Every row comes from one small tree of marks. The marks that hang from a mark follow it in brackets, in the order of their numbers. Every link used is in the known rows. Which tree was each row made from?
Known rows:
K380(K754(K395 K505 K626 K736)): [ 16  -9  31  -9  62  -3  32  14  -9 -17 -35 -40  19 -20  24   6 -21 -19
   3 -22  10  43 -38   3  11   8  21 -12  -1  25  30  51 -18  -6 -16]
K626(K754(K40 K283 K692)): [  1   7  19  -6  56 -23  -3  21   0  -3  -3  -8   3  19  11  -4 -10 -18
  -4 -40 -14  52  -7   8  34 -14  -2  24  -8 -24   8  21  -5   1  -8]
K859(K754(K395 K505 K692 K736)): [-11   1  -2  12  48 -35  16  29  -4  -4 -22  -6   2  10   8 -19 -14  -5
   7 -28   2  32 -26   5  18   6  19  25  -4  35  27  19 -11   2   2]
K859(K754(K40 K626 K692 K849)): [ 17   5  -6  12  62 -35   1  15  -5 -20  11  -1   3  10  10 -26  -7  11
   4 -26 -13  13 -21  28  29  -6  20  11   7  12   6  21 -12  -5 -11]
K736(K754(K40 K626 K692 K859)): [ 16  13  10   3  89 -14   4  24   1 -11 -17 -21  15  10  25 -18 -27 -39
 -12 -38   6  29 -42  14   8  11  23   8   4  12  34  25   2   6  -5]
K596(K754(K505)): [ -4   6  35   8   8  -3   9   6   3 -13   6  -8  20  -9   5   7  13 -31
   5 -14  -6  15   4  15   5  21  23   1   5  22  34  -1   8  11  13]
K859(K754(K40 K395 K505 K692)): [-15  -1  -8  -1  55 -40  -1  32  11 -10  -8  -3   2  27  12 -26 -13 -14
   2 -36   6  33 -28  17  41 -18  16  26  -1  37  19   7 -10   7   6]
K395(K754(K40 K692)): [ -7  18  16 -13  55 -23  -1  24   6 -15  20   6  23  -5   2 -12 -35 -43
   1 -20  -9  21 -33  29  10 -13  -4   3  16   6   4  -4 -11   6 -11]
K395(K754(K849)): [ 18   6  24  -2  16  -3   1   2  -3 -25  33  23  14 -27   1  -1  -7 -14
   5 -10 -17 -11 -14  30   7  -8  -3 -13  14  -1   2  11 -16 -12 -29]
K505(K754(K395 K859)): [ -2 -27  19  10  43  -3  -9  10   1  -4  -4  12  12  -2  31 -11   2 -14
   8 -15  15  20  -9  19  25  -8  -7   5  -3  -3  22  36 -25 -13  -3]
K380(K754(K395 K626 K692 K849)): [ 33 -13  10   0  81 -10  15   6 -30 -40 -16 -25  30 -13  31 -10 -15  -9
  -6  -9  -1  30 -16  18  27   5   5 -32  10   4  12  37 -11 -14 -24]
K754(K395 K505 K736 K849): [ 16  -9   3  11  24  -4  15  -8   2   0 -37 -11  12 -27  29   7   6  -2
  17 -49   1  22 -25 -14   8  -1  -4   6   1  44  27  61  -1 -12  -6]
K596(K754(K626)): [  4   1  37  13  25  -6   9   2 -13 -20   7  -8  26  -7   6   4  13 -26
   1  -8  -6  14   0  27   6  26  28 -10   3   6  26   5  12  10  10]
K380(K754(K395)): [  4 -28  14 -13  35   3  19   9 -13 -34  -7 -20  14  -8  21  -8  -9 -12
  -5  -6  13  17  -8  19  32  -4   5 -24   1  11  14  15 -22  -8 -13]
K505(K754(K40 K626 K736)): [ -9   8  18   4  62  -9   8   4   5  16 -12 -18   9 -13  20   2  -7 -13
  24 -35   9  32 -30  -4   5 -10  -4  23  -1  -5  19  53 -27  -3  -6]
K283(K754(K40 K395 K626 K849)): [ 12 -22  10  -6  62 -21 -11  -7   6 -20   2  -7   9   8  32 -17  18   2
  21 -43  -3  36  -7  23  43 -23 -14  -9   2  -5  -1  57 -10 -18 -11]
K692(K754(K283 K736)): [ 11 -17  11  -1  15  -3  23  22  -6  -9   8   0  11   4  -4   8   6 -19
 -11 -27  -6  29  -3   3  12  20  16  25  -4 -17  15  34  -3   9  -4]
K408(K505(K754(K859))): [  7 -17  15  16   6  -7 -13  14 -12  -8  14   7  11   1  13  10   3   2
 -19  -4 -11  19  10  11  20   7  -2   2   0 -10  18  19 -25   5  -8]
K283(K754): [  1 -10  22  -3  27  -9  -1   3   3 -11  17  -1  -2   2   8 -15  19  -3
  18 -10 -12  18  17  18  19  -2 -10  -3   0 -18  10  23 -20 -10 -13]
K754(K736 K849): [ 23  -5   2  19   7   5  23 -14  -8  -4  -7  -8   5 -36  13   0   5  17
  17 -25 -12  -4  -4  -1  -9  13  -7  -2   6  14  14  39 -10 -14 -12]
K380(K754(K692 K736 K849)): [ 26  -4   7   6  51  -2  35   5 -22 -23 -11 -31  18 -32  22  -9 -27   4
   6  -9  -7  20  -7   6   1  20  -6 -20  13   9  15  29 -23 -15 -21]
K40(K754(K395 K626)): [  7  -6  46 -11  60 -16  10  -8 -11 -20  -1  18  23   7  13  12  -4 -33
   6 -22   9   9 -28  29   8 -10  13  -2   7   5  20  19  -3   1 -14]
K754(K40 K505 K692): [ -4  26   2  -9  69 -23  -1  27  22   7 -15 -24  16   5  12  -9 -25 -41
   3 -36  -9  42 -31  -2   9 -10   4  27  13  29  29  10   2  18   6]
K626(K754(K395 K859)): [  6 -33  25   3  28 -13 -10   7 -13  -9  -9   7   7  11  29 -12  -5   0
 -10 -24   8  37   0  36  41  -6  -2   4 -18 -14  18  31 -17 -13  -2]
K395(K754(K40 K283 K505 K736)): [  3  21  42 -16  38 -13  18  31  32  -5   7   1   7 -17  -4  10 -28 -47
  12 -48 -15  32 -52   5  -2 -12  16  20   9  26  14  25  -8   2 -18]
K283(K754(K40 K395 K859)): [ -2 -41  18  -8  47 -21  -9  14  20 -16   4  -3   5  17  34 -32  -1 -12
  13 -35   7  43  -7  39  42 -16 -12  -3  -2   6   7  34 -17 -14   5]
K626(K754(K849)): [ 17  -7  13   6  12  -4  -6 -12 -19  -7  10   4   0  -6  16   1  12  21
   1 -21 -12  12  17  17  29  -8 -11   4  -8 -28  10  33 -21 -16 -18]
K859(K754(K40 K283 K395 K692)): [ -9 -11  -3   1  57 -36   5  37  12 -26   1   6  -3  34   6 -27  -4 -16
  -1 -38  -3  31 -23  18  47 -15  21  21  -2  22   4   4   2   3   0]
K395(K754(K283 K505 K626 K859)): [ 41  14  71  -4  58 -10   6  38  20 -23  16  18  13 -15   0   7 -21 -50
  -4 -19 -28  28 -51  32  -3   8  43  -1   8   9  25  31  -1  -4 -31]
K626(K754): [  0  -4  21  -1  16  -8  -4  -1 -18  -1   6  -1   0   4   9   0   5   4
  -3 -16  -5  22  11  17  28  -7  -4  11 -14 -28  15  20 -22  -6 -10]
K859(K754(K505)): [  0   3  13   6  14 -17   7  22   8 -10  13   7 -13   6  -6 -12   7   3
   4 -11  -9   1  -9  17  20  -2  31  20  -3  21  25   6 -21  -2  -9]
K395(K754(K40 K736 K849 K859)): [ 20  -9  27   0  29 -12  11  13  15 -15  17  10  15 -30  19 -11 -39 -13
   9 -35  -6  13 -41  42   0  -3  -3  -4  14  23   5  30 -20 -17 -13]
K596(K754): [ -8  -5  27  10   4  -2  10   2  -7 -19  12  -3  21  -6   5   0  14 -24
   3  -7  -3   6  14  25   9  22  16  -7   5  11  23  -9   8   9  15]

Which tree is each row?
[ 34  -3  -5  17  88 -22  -6  -2 -29 -26 -25  -5  36  -2  30 -11   5 -13
  -2 -23 -10  28 -19  10  23   3   1 -15   9   4  13  45  17  -5 -14] => K754(K395 K626 K692 K849)
[-17 -20   6 -11  31 -19 -12   2  -6  -3  -9  -6   6  19  24  -7  -3  -4
  -3 -43  14  41  -6  20  53 -31 -14  15 -17 -10   7  27 -17  -3   3] => K626(K754(K40 K395))
[ -5  -8  -1 -10  81 -27   1  32  19 -20 -22  -9  18  29  17 -14  -8 -50
  -4 -53  -3  52 -33  -1  40 -18   3  15   4  22   5  13  25  13   5] => K754(K40 K283 K395 K692)
[  7   0  35  14  65 -21  10  19 -11 -30 -13  -7  37  12  13   0  10 -48
  -4 -24 -10  44 -11  14  18  26  29  -7   3   9  21  12  36  13  11] => K596(K754(K283 K395 K626 K692))
[ -2   1   2  13  21 -16 -13  13 -22  -4   7   0  16   5   7  12   3  -4
 -17  -3 -15  25  14  -5  20   4 -12   6   5 -16  15  12 -19  13  -9] => K408(K505(K754(K692)))
[ 35  -2  54   5  36  -8  26  -5   8  -5   1  17  12 -25  22  12 -24 -13
  17 -31  -6   6 -29  26 -24  12  10   8  16  28  33  37 -16 -15 -18] => K40(K754(K505 K736 K849 K859))
[ 17 -13  13 -13  46 -12   4  26   3 -17  16  -3  16  20   0   5   6 -29
 -18 -37  -5  39 -18  17  32   0  28  24   0 -20   9  36   2  14  -5] => K692(K754(K40 K283 K626))
[ -9   9 -10   1  61  -8   3  10 -14 -14 -24 -11  13  12  18 -11  -2 -36
 -11 -31  13  14 -16 -10  21   3   3   4   0  11  29  10   5   7  -5] => K736(K754(K395 K692))
[  3  19  21   1  47 -20  -7  13 -14   7  -9 -10   8   7  12   2 -10 -12
  -3 -20 -12  45   1   4  20  -1  -2  22  -7 -19  29  24 -15   2  -9] => K626(K754(K505 K692))
[ 43 -18  32   6  34   8  34  12   0 -20 -10 -26  10 -39  30  -4 -29   4
   5 -16  -5  22 -20  19  -2  21  14 -17   9  29  30  48 -31 -24 -22] => K380(K754(K505 K736 K849 K859))
[ 10 -48   2  -3  22  -9  -1  21 -12 -20   8  13  24  17  19 -13  -1 -18
 -26 -16  16  29  -1  39  37  10  11   9  -5  -6  18  27  -8   4   9] => K692(K754(K395 K859))
[ 14  30  22   0  53   4   6   7  -1  -5 -17 -18   3  -5   8   8   6 -34
  -4 -32   0   9 -31 -14   2   7  32  12  -1  10  44  32  -1   6 -19] => K736(K754(K505 K626))
[ 21 -26  52  16  43 -10   8  20   1 -35  -6   3  30   7  20  -3  10 -41
  -6 -25  -5  36 -16  36  20  29  41 -13  -2  18  25  21  28   3  12] => K596(K754(K283 K395 K626 K859))
[  3  20  39  17  40 -15  28  25   5  -7 -15 -17  23 -10   3  10  -3 -46
   9 -31 -18  44 -10  -6 -11  39  25  13   7  26  36  12  23  13  12] => K596(K754(K283 K505 K692 K736))
[ 24 -27  40   6  39 -12  22 -11  -4 -17  -5  23  20 -14  31   3 -20 -11
  13 -35   9   7 -25  36  -3   3  -2  -4  10  26  19  35 -11 -18 -10] => K40(K754(K395 K736 K849 K859))
[ 14  40  14   3  81  -8   6  15  -9  -4 -25 -23  12   1   9   3  -6 -43
  -6 -29  -4  22 -33 -17  -2  14  28  14   4   8  45  27   4  12 -18] => K736(K754(K505 K626 K692))
[  7 -13  39   2  68 -26  25  10  -8 -10 -17  14  29   1  25  -5 -39 -36
   6 -27  10  29 -32  32  -9  13   0   5  11  22  26  18  -5  -3  -1] => K40(K754(K395 K692 K736 K859))
[ 14 -15  55  -9  47 -14   9   6  10 -14  -2  25  18   3  22   6 -19 -39
   4 -27   9  16 -31  35   4  -5  15   6   9  28  35  18  -8  -4  -8] => K40(K754(K395 K505 K859))
[ 23 -42  19   8  36 -12  -8  -1   3 -25   9  11   6   1  36 -26  14   7
  14 -22  -6  24  11  37  35  -3 -15 -18   2  -4   7  47 -15 -29 -11] => K283(K754(K395 K849 K859))
[  4 -26   0  -2  38 -14  13  12 -24  -8 -12  -9  29   8  11   3   1 -17
 -14 -28  15  40 -16  14  24  14  13  16  -8 -11  17  49  -4   9   4] => K692(K754(K395 K626 K736))
[  5  11  29  17  52 -18   9  11 -20 -20   0 -13  36  -2   7  -3   1 -35
  -1  -6 -11  28  -2  24   2  33  23  -8   8   3  27   0  18  15  12] => K596(K754(K626 K692))
[ 10  16  39  -2  42 -12  17  13  -7 -10   8   2  19 -26  -3   4 -25 -28
   8 -15 -11  15 -40  23 -11   7  15  -4   7   1  14  27 -13  -1 -21] => K395(K754(K626 K736))
[-12  15  20   4  42 -20   6  18   9  -8  -3 -20  29   2  12  -4 -10 -43
   5 -30  -3  38 -10  15  10  13  14  11  11  31  30  -5  13  19  23] => K596(K754(K40 K505 K692))
[ 15  17  48  -7  63 -17  19  12   1 -20  12  22  14   8  -3  11 -12 -44
   6 -18 -17  14 -15  14  -7   4  11   9  16  -4  19  -2   3   5 -22] => K40(K754(K283 K692))
[-28 -10   6   9  45 -26  17  13  -5  -9 -24 -24  37   4  24 -11 -16 -37
   7 -42  14  47 -14  14  18  14  -1   5   5  35  19   6  17  14  34] => K596(K754(K40 K395 K692 K736))
[ 37 -32   5   0  42 -12  -4  12  -5 -20  20   2  25   6  24 -10  -7  -5
 -18 -30   0  29 -15  45  30   7  18   9   5 -10  11  48 -10  -3  -3] => K692(K754(K40 K626 K849 K859))
[ 29  -5  64  -2  57 -12  14   2  -3 -18  12  21  19  -2  13   5 -20 -29
   3 -10  -3   6 -30  47 -11  10  25  -3  11   3  28  19 -10  -4 -18] => K40(K754(K626 K859))
[ 38  18  19   9  51   8   9   0  -4 -25  -4  -3  -1  -7   8   8  22 -20
  -3 -39 -16  -4 -20 -12   9   9  28  -1   2  -3  24  40   9  -8 -34] => K736(K754(K283 K626 K849))
[ 17 -18  50  17  14  -1  14  21   9 -29  14   7  17  -3   9  -3   8 -33
  -3 -14 -15  18   2  35   8  34  35  -8   3  14  25   1  17   3  11] => K596(K754(K283 K859))
[ 12  15   7  -1  52 -22 -12   3  -5   5  -6 -13   8   2  24  -1 -13  -1
   2 -43 -11  46  -6   7  32 -18 -14  23  -1  -8  17  37 -17  -7  -9] => K626(K754(K40 K505 K692 K849))
[ 36 -49   9  16  24  -1  -5  -2  -2 -30  -5  18  16  -9  39 -20   5   4
  -5 -23   1   5  -8  39  29   2   1 -21   2  25  15  37   0 -22  -5] => K754(K395 K849 K859)
[ 27 -21  24  17  17  -7   7  -3 -16   1  -5  -1   2 -17  28  -6 -11  24
   3 -28  -8  27   1  26  14  10  -7   6 -10 -13  17  51 -26 -24 -11] => K626(K754(K736 K849 K859))
[ 23 -11  30  17  26 -10 -11  21 -10 -14   9   6  11   5   9  17   8  -7
 -20 -10 -21  29  -2   6  18   9  13   3   0 -15  18  33 -14   6 -16] => K408(K505(K754(K283 K626 K859)))
[ 14   0  43  -5  55 -18  14  25  13 -10   8  -1  21 -20  13  -9 -46 -33
   4 -31  -4  30 -59  45  -4   3  17   1   8  18  13  32 -16  -4 -11] => K395(K754(K40 K626 K736 K859))
[ 15  26  38 -13  83 -25   3  35  11 -23  15   4  22   0  -3  -2 -29 -55
   0 -30 -23  36 -50  23   9  -7  19   4  14  -1   4  15   5   7 -23] => K395(K754(K40 K283 K626 K692))
[ -2 -33  -3 -18  30 -12   0  24   7 -21   8   5  18  29   8  -2   9 -31
 -19 -44  11  40 -11  15  50 -12   9  23  -4  -6   4  27   3  12   6] => K692(K754(K40 K283 K395))
[-16 -13   0  -6  29 -28  -1  24  19 -11  -1   1  -8  22   9 -19   0  -5
   5 -39  11  19 -26  21  45 -24  22  24  -6  39  17  12 -15   2   4] => K859(K754(K40 K395 K505))
[  3  -5   7 -15  63  -9  19  22  -4 -24  -1 -35  18  -5  18 -16 -33 -20
  -4 -12   3  31 -17  18  22  -3   0 -11  12   9  12   5 -22   0 -11] => K380(K754(K40 K692))
[ 22   5  40  16  10   1  11   4  10 -25  11   3  14 -15   6  14  26 -25
   8 -28 -24  12   5   7   8  20  26  -2   9  20  26  16  19   0  -1] => K596(K754(K283 K505 K849))
[ -8  -7   3   5   8 -12 -15   9  -7  -3  13  -2   9   5   9  13   6  -1
 -14 -17  -7  22   6  -1  28 -11 -11  10   2  -8  10  15 -25  12  -5] => K408(K505(K754(K40)))
[  7  -6   2  18   1  -6  -5  -1 -19  -2   7   0  10 -13  12  19  10  16
  -7 -15 -12  16  13  -9  13   4 -15   3   4  -9  13  33 -25   1 -12] => K408(K505(K754(K736 K849)))
[ 12  -5  40   2  24  -8  17  23   5 -12  15  12  15 -27   6  -8 -37 -26
   3 -12  -7  12 -34  39 -11  13  10  -5   8  13  16  17 -19  -9 -14] => K395(K754(K736 K859))
